Each row was made from one walk, in order. Every step used is in the known rows, and no mark comes twice. Write each row's walk.
Known rows:
nafod, sibig, katu, mevek: [-23 -11  11   8 -60 -12  -8 -13   6   3  16  -7 -11  10 -28  -7  -5  -1
  39 -17  14  -8 -19  -1   6]
dipas, sibig, katu, mevek, barev: [-18  -6 -14   8 -44 -17 -24   6   8   7  12 -14  -6  20 -12 -17  -2   8
  50 -30   7  -9 -23  -8   7]
nafod, sibig, finit: [-30  10  10  12 -42 -12  -3  -7   7   1  18   3 -29  22 -20   5  -8  -7
  18 -29  23  -5  -2 -14  24]
finit, nafod, pimag: [-14  13  17  33 -44  18 -13 -11   0  -3  31   7 -39 -49 -32  17 -18 -11
  30 -25  -2   1  -4  -2  -5]
fibaf, finit, nafod, sibig, katu: [-32 -27  18  18 -49  29  -5 -25  -9  15  21  -8 -46 -24 -33   6 -10  -7
  22 -25   1   1 -20 -17  20]
fibaf, finit: [-21  -6  15   2 -31  23   1 -20 -12  22  21 -10 -11  -5 -23  16 -11  -9
   0 -14  15  -9  -6 -10  27]
pimag, nafod, finit, fibaf: [-17  -8  14  18 -20  17   9 -18 -10  -5  22   7  12 -13 -13  27  -2  -9
   8 -21  13  11  16  -4  21]
pimag, nafod, sibig: [-41   6  32  10 -34  27   0 -14  -2   2  18  12  -3  -3 -28   5  -2  -8
  33   2   9   1  -1 -15  11]
zelob, fibaf, finit, sibig, dipas: [-14   7  11  -1 -21  20  -2  -4  -6   6  33 -17 -25 -21 -40  23  -4   4
  19 -24  34  -2 -10 -21   9]
finit, fibaf: [ -9  -7   8  25 -18  18  19 -17 -14  11  24  -1 -15   6 -14  16  -1  -5
   6 -28   8   0   6   0  21]
zelob, finit: [-22  11  28  17 -26   5   8 -14 -12  26  31  -8  11   8 -21  29  -1 -14
  29 -10  19 -11   4 -17   4]
dipas, sibig, finit: [-17  24  -3  10 -42 -12   1  -4  10  10  32  -1 -31  21 -21 -10 -11   4
  22 -32  24  -5  -7 -15  12]
fibaf, finit, nafod, pimag: [-17  -2  19  29 -45  30 -13 -16  -7  10  31   1 -42 -65 -33  22 -22 -14
  19 -27   0   1  -8  -3   8]
mevek, katu, sibig, dipas: [ -7  25  13  -7 -19 -26 -27  -7  11 -19  25  -7 -43  48 -15   0 -16  22
  18 -13  22  -6   0  -5   3]
barev, mevek: [-10   7   2  -7 -24  14  -8  -7   1  16  20  11  -2  22 -22   5  -5  -3
  16 -16  19 -12 -13  -5   9]
finit, nafod, sibig, katu: [-29 -12  15  23 -48  18  -5 -19  -3   2  21  -4 -43 -10 -32   2  -7  -5
  32 -23  -2   2 -17 -16   9]
barev, mevek, katu, dipas, sibig: [-26  11  10   7 -28  10  -5   3   8   9  34  18 -27  32 -33 -15  -8   7
  41 -17  25  -9 -10  -3  15]
mevek, katu, dipas, sibig, finit: [-22  16   6  14 -35 -18  -3   4  16  -2  28   2 -43  49 -27  -5 -12   4
  27 -29  29  -5   2  -8  20]
barev, mevek, katu, dipas, sibig, nafod: [-22  -1  15  -8 -31  25  -5   2  16   2  33  10 -50  50 -32 -13  -7   9
  33 -23  15  -4  -5 -10   1]
zelob, fibaf, finit: [-29  -8  21  17 -28  21  10 -18 -17  33  28 -14  12  -8 -29  32  -6  -9
  21 -16  19 -10   5 -21  22]
mevek, katu: [-23   3  18  22 -19 -14 -10 -13   1 -16   7  -4 -21  34 -15  12   0   1
  20 -13   1  -9   3   9  14]
dipas, sibig, katu, mevek: [-11   1  -1   6 -60 -12  -5 -10   9  12  28 -10 -12   6 -28 -19  -7   9
  42 -19  15  -9 -24  -2  -4]
barev, mevek, katu, sibig, nafod, finit: [-15  -1   9 -18 -32 -14 -25  -8  14 -15  30  14 -25  40  -8  -7 -16  15
  26 -27  14  -2  -3  -1   7]
barev, mevek, katu, sibig: [ -8  10   9  -5 -19 -16 -18  -8   5   5  27  16 -21  46  -9 -19 -17  20
  35 -14  12 -12 -16   9   8]
fibaf, finit, sibig, nafod, pimag: [-23  -6  23  10 -42  28 -15  -6  -1   3  33   1 -63 -43 -28  14 -12  -8
  24 -35   0   0  -9  -6  15]
sibig, nafod: [-15   1  18  -6 -32  22   1 -12   6  -2  22 -11 -34  35 -22  11  -5  -2
   7 -18   1  -4   4 -16  -2]

Which walk is each row?
[-29  11  12  -7 -49  18  -1  -2  11  -5  45   7 -25  14 -31  -2 -14  -2
  25 -25  26   3   6 -25  12]  katu, dipas, sibig, nafod, finit
[-17  -2   9   8 -15  -9 -19  -9   4  -5   6   9 -15  39 -15   7   0   3
  22 -18   8 -12  -7  13  12]  barev, mevek, katu
[  0  16  -3  14 -44  14  11  -8  10   4  39  -2 -43 -10 -35 -16 -18   5
  24 -32  15   4 -17 -12 -14]  dipas, sibig, finit, nafod
[-18 -15  22  -1 -29  41  15  -9  -7  14  37 -13 -32 -11 -36  10  -4   1
  27 -27  10  -1 -10 -19   3]  zelob, fibaf, finit, sibig, nafod
[-19   5  21   5 -35 -10 -38  -3  13  -4  29  18 -58  20 -10   2 -19  11
  42 -29  -3  -6  -2   4   4]  barev, mevek, katu, sibig, nafod, pimag
[-13 -31  13   7 -64  16  -2 -21   1  12  20 -12 -24 -27 -39  -9 -14  -1
  31 -21  12  -2 -30   1  -2]  fibaf, finit, nafod, sibig, katu, mevek
[-27   8  24  16 -44  10 -22  -7   7  -5  25   1 -48  -6 -20  26 -10 -10
  23 -27  -4  -3  11 -10   7]  sibig, nafod, pimag
[-15  -6   3  24 -25   5  10 -17 -12  -3  27   5  -1 -10 -10  22  -4  -9
   5 -36  17   4  12  -1  30]  nafod, finit, fibaf
[-25  23  12   7 -40  24  12   0   2  18  46   8 -22  14 -38 -13 -13   0
  33 -12  27  -6  -6 -21  15]  katu, dipas, sibig
[ -2  33   9 -17 -27  -8 -18  -5   8  -2  36  -6 -34  33 -21  -2 -21  17
  13 -12  30  -5  -4 -19   1]  katu, sibig, dipas
[ -9   3  -6  26 -29   1  19 -10  -3  15  34   1 -36   9 -13  -2  -6   3
  13 -46  20   3   1  -6  21]  dipas, sibig, finit, fibaf
[-30  20  16   2 -33   5 -17  -7   5 -12  20  -1 -34  10 -30  13  -4   0
  14 -16  28  -3   1 -20  13]  nafod, sibig, dipas
[-29 -17  -3  10 -43 -17 -28   3   6  -1   0 -10  -5  23 -12  -6   1  -1
  47 -29   6  -8 -18  -7  16]  nafod, sibig, katu, mevek, barev
[-13  -9  22  33 -15  16  25 -18 -22  29  32  -5   2  -1 -14  32   3 -13
  20 -27  15  -2  11  -7  14]  zelob, finit, fibaf
[-41  -6  22  10 -44  11  -6  -5   0  10  23   0 -32  33 -34  13  -8 -13
  29 -16  19  -5  -1 -26  35]  nafod, sibig, katu, dipas
[ -6  10  18 -18 -34  14   0 -11   7   6  39  -4 -39  44 -17 -14 -20  14
  21 -14   5  -4  -5 -18  -5]  katu, sibig, nafod
[-22   3  12  -7 -41   5  -9 -12   7 -15  25  -2 -14  15 -18  16  -8  -6
   7 -25  12   0   9 -16  10]  sibig, nafod, finit
[-13  -3  11   1 -28  30  10 -11 -12  14  32  -3 -28 -32 -31  -4  -9  -3
  14 -20  17  -5 -26  -4  22]  fibaf, finit, sibig
[-27 -13  22  16 -43  47  11 -22 -11  13  30   4 -32 -43 -39  -5 -15  -8
  20 -18  10   2 -19 -10  10]  fibaf, finit, nafod, sibig
[-16  15   3   4 -35   3   1  -4  -3 -13  35  11  -9 -30 -26  -4  -7  -3
  26 -25  22   0 -17  -4  16]  nafod, finit, sibig
[ -3  -6   0  22 -21  -3  14 -12  -4   7  19  -6 -28  24 -10  20  -4  -5
  -3 -43  17   2   9  -2  25]  sibig, finit, fibaf
[-13 -12 -16   0 -40 -26 -30  10   8 -14   8  -9   1  -1 -13  -8  -1   2
  44 -39  13  -3 -26  -1  14]  nafod, finit, sibig, katu, mevek, barev
[-34   4  16   2 -42   2  -9  -3  14 -20  36   7 -34  26 -26  -1  -9   3
  29 -26  19   2   9 -12  14]  mevek, katu, dipas, sibig, nafod, finit
[ -2  22   9  21 -48  -8 -18  -5  10   1  41   8 -55 -25 -24   2 -32   2
  33 -35   9   3  -8  -5  -4]  katu, sibig, finit, nafod, pimag
[-24   3  19  21 -42  35  11 -16  -3   0  30  10 -29 -27 -37  -9 -11  -5
  31 -17   7   1 -15 -10  -3]  finit, nafod, sibig
[-42  -8  32   5 -40  22  -7  -6   2   8  19   0 -21  31 -36  18  -6 -13
  33  -2  16   1   2 -28  28]  pimag, nafod, sibig, katu, dipas
[  6   7   2  10 -35  10   6 -10   9  -3  24  -9 -35   5 -32   5 -16  -3
   7 -29  13   2  -9  -8 -11]  sibig, finit, nafod
[ -4 -11  14   8 -33  45  11 -22  -9  15  29 -11 -26 -32 -37   7 -18  -6
   4 -17   7   0 -16  -7   0]  fibaf, finit, nafod
[-30   7   3  16 -46  -1  -8 -13  -1  16  29  -8 -33  11 -20  -5  -4   4
  35 -23   6  -6 -13 -21  19]  dipas, sibig, katu
